What can hang from each mark:
F: D H
L: M W
D: P
W: H L
H: F P W
P: D H

Every row comes from one small tree of marks. The marks that hang from a mark follow it in brackets, in alphabetical order. Every link used is in the known rows. Which tree was each row made from?
Known rows:
L{M}: -2.7	-37.5	26.0	-16.1	7.4	18.1	31.1	9.7	-3.8	-6.2	-39.1	3.2	18.3	-3.6	-9.1	11.3	-24.5	-1.7	-31.2	-15.6	19.0
L{M W{H{P}}}: -18.8	-4.3	-2.4	16.5	-9.9	-17.6	-16.4	21.0	-21.3	23.4	6.8	-7.8	-7.9	-25.8	17.3	-4.7	-34.6	-26.9	-15.0	-48.6	-1.1
H{P}: -13.6	-13.0	-24.8	-2.4	-7.7	0.5	10.8	4.4	-17.7	22.3	-17.0	-22.2	21.8	-4.0	-2.4	-19.7	-10.7	-8.5	13.6	-13.0	21.0
F{D H{P W}}: -25.8	9.3	-10.2	24.8	-15.7	-11.0	23.4	2.2	-2.4	25.1	14.4	13.8	21.5	-1.2	-45.1	-30.8	4.3	-1.8	34.1	-8.9	-21.7
D{P{H}}: 7.5	-41.9	-20.8	-14.5	4.2	6.2	-20.5	41.3	-13.4	-32.1	-17.4	8.5	14.1	-10.5	-5.8	8.7	-8.5	17.4	-36.8	31.5	-3.0
H{W}: 23.4	-7.8	-11.3	14.2	-10.6	8.7	6.5	-19.0	8.4	1.2	-50.4	4.1	9.7	6.2	-25.3	-1.5	-21.1	-3.8	16.1	15.2	38.7
W{L}: 9.7	16.3	34.2	-19.6	-22.0	-20.8	42.0	-12.7	-12.1	6.3	-48.9	2.5	-9.5	28.4	32.4	-14.9	-2.2	-6.2	-13.4	13.3	43.8
W{H{F P{D}}}: -20.4	-5.0	-25.5	14.6	-3.3	19.8	-33.9	-6.2	-26.3	36.8	54.2	-19.6	-5.1	6.9	40.8	-21.2	-27.9	10.6	35.3	-35.0	-30.2
F{H}: 0.6	-0.2	36.1	-5.3	2.4	-17.3	21.4	19.5	-2.3	27.1	-20.9	27.2	27.1	19.2	-16.5	-20.0	-23.1	34.0	-18.3	-9.7	11.8
F{D{P} H}: -49.7	13.7	25.5	-20.8	6.1	-9.3	33.5	35.7	-9.3	-10.8	34.1	42.2	21.0	-1.1	-7.6	-12.6	38.1	53.6	-17.2	16.7	-34.3
D{P{H{F W{L}}}}: 49.4	-2.2	-15.8	-13.3	-4.1	-7.3	-30.8	10.9	12.6	-43.8	-18.2	-22.0	-11.4	5.4	-21.6	36.3	24.4	-15.7	-35.0	37.9	6.2
L{M W{H{F}}}: 14.2	-1.1	28.8	7.3	28.2	-1.6	-31.9	17.6	14.0	4.4	6.1	0.4	-10.6	-24.4	18.1	27.9	-25.1	-10.0	-40.1	-43.4	6.0
F{D H}: -31.1	14.6	39.8	-3.0	5.7	-15.4	42.6	17.7	-5.1	17.6	8.0	47.5	18.0	4.2	-5.9	-27.8	0.3	30.9	0.0	-3.5	-12.8
P{D H{F W{L}}}: 39.4	-20.5	1.9	0.1	-25.5	-3.2	-24.7	-5.0	16.3	-8.0	-18.7	3.4	-28.0	26.7	4.8	28.4	-30.4	-16.9	-3.9	15.5	7.0
H{F{D}}: -11.4	4.8	12.7	-5.9	28.6	13.4	9.9	-6.9	16.1	-7.5	8.4	10.6	8.1	-15.4	12.3	-1.5	20.4	9.0	12.1	-0.3	-3.4
H{F W}: 42.3	-2.9	-10.8	9.4	19.3	18.2	-21.3	-20.1	26.2	3.1	-30.8	-21.4	8.6	-2.2	-29.0	13.0	-3.8	-2.9	7.3	7.0	33.6
D{P}: -17.6	-18.5	-6.5	-27.4	2.3	10.4	8.8	14.0	-10.6	-18.0	-13.8	2.2	9.2	2.0	-2.3	2.4	19.9	28.2	-14.8	32.6	19.5
H{F P{D} W}: -6.3	-24.8	-39.5	7.4	-13.6	33.2	-27.0	-19.1	16.6	20.1	14.1	-24.1	1.0	4.8	-17.9	14.2	-10.6	-4.9	34.6	-15.6	5.8
D{P{H{W}}}: 22.9	-37.8	-44.1	1.8	-8.9	4.9	-27.7	22.0	-1.4	-36.0	-26.9	6.9	9.2	-8.5	-39.1	17.5	-6.0	1.5	-19.0	43.2	2.2

Write each row's tree:
-14.8	20.0	-3.4	-0.4	-28.5	-6.2	-5.9	-17.6	-32.3	35.6	47.6	-24.1	-25.6	29.4	65.7	-25.7	-16.1	-7.0	23.3	-29.6	-20.3 -> W{H{F P{D}} L}
11.2	-25.0	-0.3	4.6	31.8	6.8	-26.0	16.8	8.8	-26.3	5.6	18.5	10.1	-25.9	-2.9	8.8	-8.9	-0.7	-8.4	-0.9	-23.3 -> P{H{F{D}}}
12.7	-6.5	1.0	-3.4	-31.6	-3.0	37.0	-14.8	-9.5	3.8	-38.3	-27.5	-11.1	11.3	-16.7	8.1	-0.7	-52.5	-9.1	-5.7	22.6 -> H{P W{L{M}}}
20.2	-39.9	-19.2	-21.2	29.8	12.3	-46.7	42.8	-0.4	-38.4	0.4	-2.2	15.9	-17.2	-16.1	30.1	8.6	17.8	-43.4	22.0	-11.2 -> D{P{H{F}}}
-16.1	48.7	26.7	-13.8	-28.1	-25.9	47.6	7.4	3.4	-15.6	17.0	27.5	-13.3	18.4	-11.7	-6.7	47.2	18.4	-10.9	36.0	-15.3 -> F{D{P} H{W{L}}}
-16.9	50.9	1.2	14.3	3.3	-17.5	6.7	-19.0	-30.6	21.1	52.2	-23.2	-22.0	3.7	57.1	-39.3	15.9	-19.5	30.0	-20.4	-30.0 -> W{H{F{D} P} L}
-28.8	-1.2	-9.3	-28.7	35.5	21.4	-1.9	12.0	8.8	-34.3	31.5	3.9	8.9	-22.8	8.5	12.1	56.2	33.5	-7.5	23.3	-14.3 -> H{F{D{P}}}
51.2	21.6	9.9	-2.9	-5.5	-8.7	7.9	-33.3	18.7	2.8	-40.9	-24.8	-17.0	19.5	-6.6	17.5	10.7	-19.1	-0.7	11.0	42.2 -> H{F W{L}}
2.5	49.2	48.3	10.4	-25.5	-36.4	52.0	-12.0	5.0	9.2	-7.8	36.1	-10.4	28.0	-12.8	-19.5	7.4	2.9	5.5	9.8	0.5 -> F{D H{W{L}}}
-42.3	-1.3	-13.2	17.4	-43.0	-17.6	-25.5	6.2	-23.9	40.8	29.3	10.4	-19.3	-4.6	49.0	-19.0	-46.0	-6.4	32.3	-35.6	-2.8 -> L{W{H{P{D}}}}
-6.5	10.8	-37.4	23.0	10.8	17.9	-14.9	-19.8	7.8	2.7	9.8	-23.8	7.0	-21.7	-29.3	-1.4	25.2	-21.7	42.4	-1.8	-9.5 -> H{F{D} P W}
42.6	0.1	28.3	-12.2	0.8	5.2	14.0	-19.2	28.5	-10.2	-38.9	-22.3	-13.4	13.4	-15.4	36.6	9.4	-30.3	-37.7	-7.0	28.1 -> H{F W{L{M}}}
-38.5	-14.9	-30.3	18.1	-33.9	7.2	-7.7	-4.4	-45.1	40.8	38.2	-1.1	-2.1	18.6	45.0	-45.0	-45.1	8.7	41.0	-25.5	-23.1 -> W{H{P{D}}}
36.8	14.1	5.1	12.8	-1.4	-15.1	-5.1	-10.6	17.5	-32.2	-14.9	4.4	-21.1	-4.1	-8.3	13.8	-1.9	-28.0	0.2	23.2	-6.9 -> P{H{F{D} W{L}}}
-2.1	-7.2	32.2	15.2	1.8	-13.9	-4.4	16.6	-9.9	5.8	-10.1	13.7	-12.7	-13.4	24.4	7.7	-46.2	-12.1	-34.6	-34.0	14.5 -> L{M W{H}}
34.5	39.0	25.7	5.5	10.6	-19.4	1.9	-20.3	-18.9	15.6	7.4	-16.6	-20.5	26.2	53.2	-21.0	-10.6	-1.0	-9.4	-11.7	10.6 -> W{H{F} L}
-8.0	7.2	-26.9	-2.9	20.7	24.0	-11.4	-6.3	18.5	-39.0	17.5	-3.4	3.5	-21.3	-26.8	19.7	52.4	10.4	12.2	34.6	-11.9 -> H{F{D{P}} W}
10.0	6.7	-6.7	11.1	19.5	16.5	-3.7	-25.3	26.8	-13.3	-3.6	2.9	0.9	-15.1	-23.6	11.2	15.3	-4.4	28.3	7.2	4.7 -> H{F{D} W}
-1.6	34.8	-2.2	-18.4	1.0	0.9	13.8	-15.4	18.3	-41.7	8.3	-5.2	-22.4	2.8	1.5	20.6	71.7	-4.4	5.7	42.9	-1.9 -> H{F{D{P}} W{L}}
31.3	-19.0	-23.4	24.5	23.0	11.1	-31.3	-3.5	18.8	-26.3	-7.6	10.4	4.4	-24.3	-30.9	13.9	-9.9	-11.3	6.5	12.6	-16.0 -> P{H{F{D} W}}
-44.3	10.1	10.9	6.4	-2.5	-19.2	30.5	18.0	-15.2	28.5	28.6	15.8	25.7	-1.6	-11.2	-33.8	5.2	12.1	12.4	-23.2	-28.2 -> F{D H{P}}
-27.2	-31.9	-21.2	-13.8	-3.2	22.4	-18.3	-3.1	2.8	27.3	21.4	-16.4	8.7	4.3	14.1	6.2	-9.3	11.6	22.0	-28.8	-1.3 -> H{F P{D}}
